Each row was made from one small tree. The marks that hang from a mark follow it in brackets, in alphabetical order. Every link used is in the known rows. Write each row's tree.
(in the rows, 128 means zero)
Known rows
fuzil(pigep(kizes)): [134  90 114 138 135 116 177 155 134 124 119 139 132 115 117 156 135 157
 130 151 131 116 130  98 131 157  98]
rika(pigep): [119 108 152  96 142  98 132 119 109 138 148  96 112 140 116 131 121 123
 132 119 150 129 124 114  94 116 155]
pigep(kizes vunevo): [162 106 156 106 147 130 126 151 135 111 134  90 163  91 129 161 140 165
  90 131 133 161 149 131  69 113 115]
botedaz(sidid(saru)): [169 139 103 141 140 138  75 148 111 125 142 129 145 145 134 134 170 109
 127 139 121 199 150 137 108 174 180]
rika(kizes pigep): [120  96 183  88 132  89 130 125 101 127 166  74 142  97 114 145 125 105
 113  84 191 128 122  97 119 118 157]
rika(kizes pigep(lareb(sidid))): [117 129 146  77 134 102 124 116  76 130 150  70 153 103 113 145 129  86
 128  63 216  96 129  92 133 106 160]
kizes(rika): [164 125 114 137 141 145 131 170 142 138 165 125 118 120 150 144 114 127
 140 129 121  72 122 123 132 140  86]
kizes(pigep): [144 110 149 134 148 129 115 126 116 121 134 142 130 130 108 101 134 110
 148 147 150 142 100 137 171 135 149]
lareb(pigep(vunevo) pomobif): [ 96 132  59 163 123 118 100 135 119  72 179  52 163  31 146 119 117 163
  79 162 114 124 108 133  73 103 175]
fuzil(pigep(vunevo) pomobif sidid(saru)): [130 113 114 150 152  94 164 182 106 137 109  87 188  29  88 167 130 112
  75 110 179 128 155  62 108 111 164]
fuzil(pigep(lareb) pomobif sidid): [112 155  99 173 135 127 180 177  91 147  74 105 175  68  89 169 125 128
 103 124 174  67 138  80 174 106 121]
sidid(saru): [125 134 112 125 138 126 106 114 145 118 162 137 142 127 115 138 154 104
 109  96 156 164 140 105 117 156 180]
fuzil(pigep pomobif sidid): [119 116 124 173 139 101 182 187  98 147  76 103 162  63  86 165 119 129
  95 127 156  92 134  74 151 115 119]
lareb(sidid): [137 118 110  98 138 100 127 129  94 138 110 112 128 127 119 118 125  89
 143  91 149 113 136 108 104 118 128]
lareb(pigep(kizes) pomobif sidid(saru)): [ 98 128  44 159 141  98  87 136 116  71 174  57 169  66 106 149 155 130
  68  93 154 137 112  90  64 152 183]
fuzil(pigep sidid(saru)): [123 103  83 179 124 101 171 159 109 140 127 133 167  52 105 141 145  92
 118  81 145 136 141  79 144 186 137]
rika(kizes(pigep(vunevo))): [149  95 174 111 135 118 113 135 108 108 156 102 168  68 118 118 130  97
 119 107 188 144 115 122 161 118 150]
vunevo(pomobif): [122 127 164 113 138 114 136 132 147 142 146  96 157  98 155 124 140 106
 154 108 109 159 128 130  98 150 109]
fuzil(pigep sidid): [126 100  96 180 115 102 186 168  97 147 103 127 157  52 114 135 126 108
 132 104 125 110 132  94 154 166 101]
pigep(kizes lareb vunevo): [150 161 117 103 143 167 120 137 125 108 128  93 182  98 133 167 148 167
 102 131 155 124 154 138 100 101 120]
rika(kizes): [130 113 158 123 116 120 124 133 120 117 144 105 157  87 123 141 133 109
 110  90 169 127 125 113 154 133 130]
pigep(kizes(rika)): [167 116 143 143 148 147 132 171 152 124 150 117 135 131 128 179 140 164
 110 127 128 106 125 120 117 160  73]
rika(kizes pigep(lareb(pomobif) vunevo)): [117 136 145  78 129 122 106 121  88 108 177  40 183  65 128 139 123 105
 107 102 206 114 121 108 103  86 185]
botedaz(sidid): [172 132 116 143 132 136  93 157  97 131 119 122 134 147 141 127 153 127
 140 162 104 174 141 152 118 154 142]

Which tree is each row?
[120 146 120 132 155 140 169 167 129 120  88 116 150 127  91 193 134 178
 100 174 178  71 136  82 150 100 116] : fuzil(pigep(kizes lareb) pomobif)
[162 165  93 120 151 164 126 159 120 127 131 110 155 136 125 178 146 136
 130  97 163  59 135 114 135 138  78] : pigep(kizes(rika) lareb(sidid))
[108 113  98 132 142  89 129 137 128 104 172  69 149  28 160 127 122 153
 107 123 110 139 143 135  73 111 137] : lareb(pigep(vunevo(pomobif)))
[187 104 146 112 156 142 127 179 146 119 161  88 155  86 143 170 130 164
 101 132 132 119 144 127  70 124  86] : pigep(kizes(rika) vunevo)
[137 166 102  62 146 131 124 125 102 135 136  69 190  68 159 117 132  88
 160  94 152 116 157 132  77  87 136] : pigep(lareb(sidid) vunevo(pomobif))
[188 133  99 103 171 154 110 162 102 127 169 113 148  94 139 112 114  92
 171 134 172  60 113 132 155 110 120] : kizes(pigep(lareb(sidid) vunevo) rika)
[122 184  78 132 138 168  93 126 120  99 133  93 189 132 103 164 168 125
 102 102 176 115 120 106 116 144 152] : pigep(kizes lareb(pomobif sidid(saru)))
[118 107  52 106 153  66 111 127 102 101 171  73 145  40 129 126 131 109
  94  71 158 133 161  97  56 113 182] : lareb(pigep(vunevo) sidid(saru))
[193  99 133 121 167 142 116 171 126 126 183 117 134  91 140 113 112 111
 156 153 151  93 107 136 144 123 118] : kizes(pigep(vunevo) rika)
[123 143 101 103 154 130 166 161 114 124  99 102 156  89 114 159 113 152
 114 181 176  70 147  90 129  60 144] : fuzil(pigep(lareb vunevo) pomobif)
[180 137 125 113 171 162 113 163 127 129 186 105 161  78 157 115 122 101
 178 143 153  83 111 144 153 124 113] : kizes(pigep(lareb vunevo(pomobif)) rika)
[119 141  73 121 133 122  83 123 108 104 152  88 169 114 108 115 145  71
 116  98 162 137 109  91  83 142 194] : lareb(pomobif sidid(saru))
[145 160 142  94 151 159 125 141 139 118 143  70 199  76 153 165 155 151
 122 117 141 144 153 141  80 115 109] : pigep(kizes lareb vunevo(pomobif))
[130 122 147  53 140  97 122 121  74 124 158  47 169  69 124 138 122  87
 122  68 220 105 143  97  96  79 170] : rika(kizes pigep(lareb(sidid) vunevo))
[181 104 170 104 163 133 134 183 158 127 173  65 175  66 163 168 138 150
 120 121 117 143 144 129  50 136  73] : pigep(kizes(rika) vunevo(pomobif))
[130 110 144 179 145 105 186 199 107 140  73  98 172  70  76 192 134 153
  76 124 160 104 136  72 139 130  99] : fuzil(pigep(kizes) pomobif sidid)
[129  96  97 108 158  66 132 150 106 107 150  46 158  33 139 145 133 140
 101  82 134 136 152 111  38 116 118] : lareb(pigep(kizes vunevo(pomobif)) sidid)
[127 157 110 144 140 165  95 118 111 103 137 130 158 128 110 101 138 110
 150 162 165 116  86 142 189 126 165] : kizes(pigep(lareb(pomobif)))
[143  93 173  80 155  98 131 134 113 126 152  69 135 114 117 156 130 150
 106 123 155 149 138 112  50 106 147] : rika(pigep(kizes vunevo))
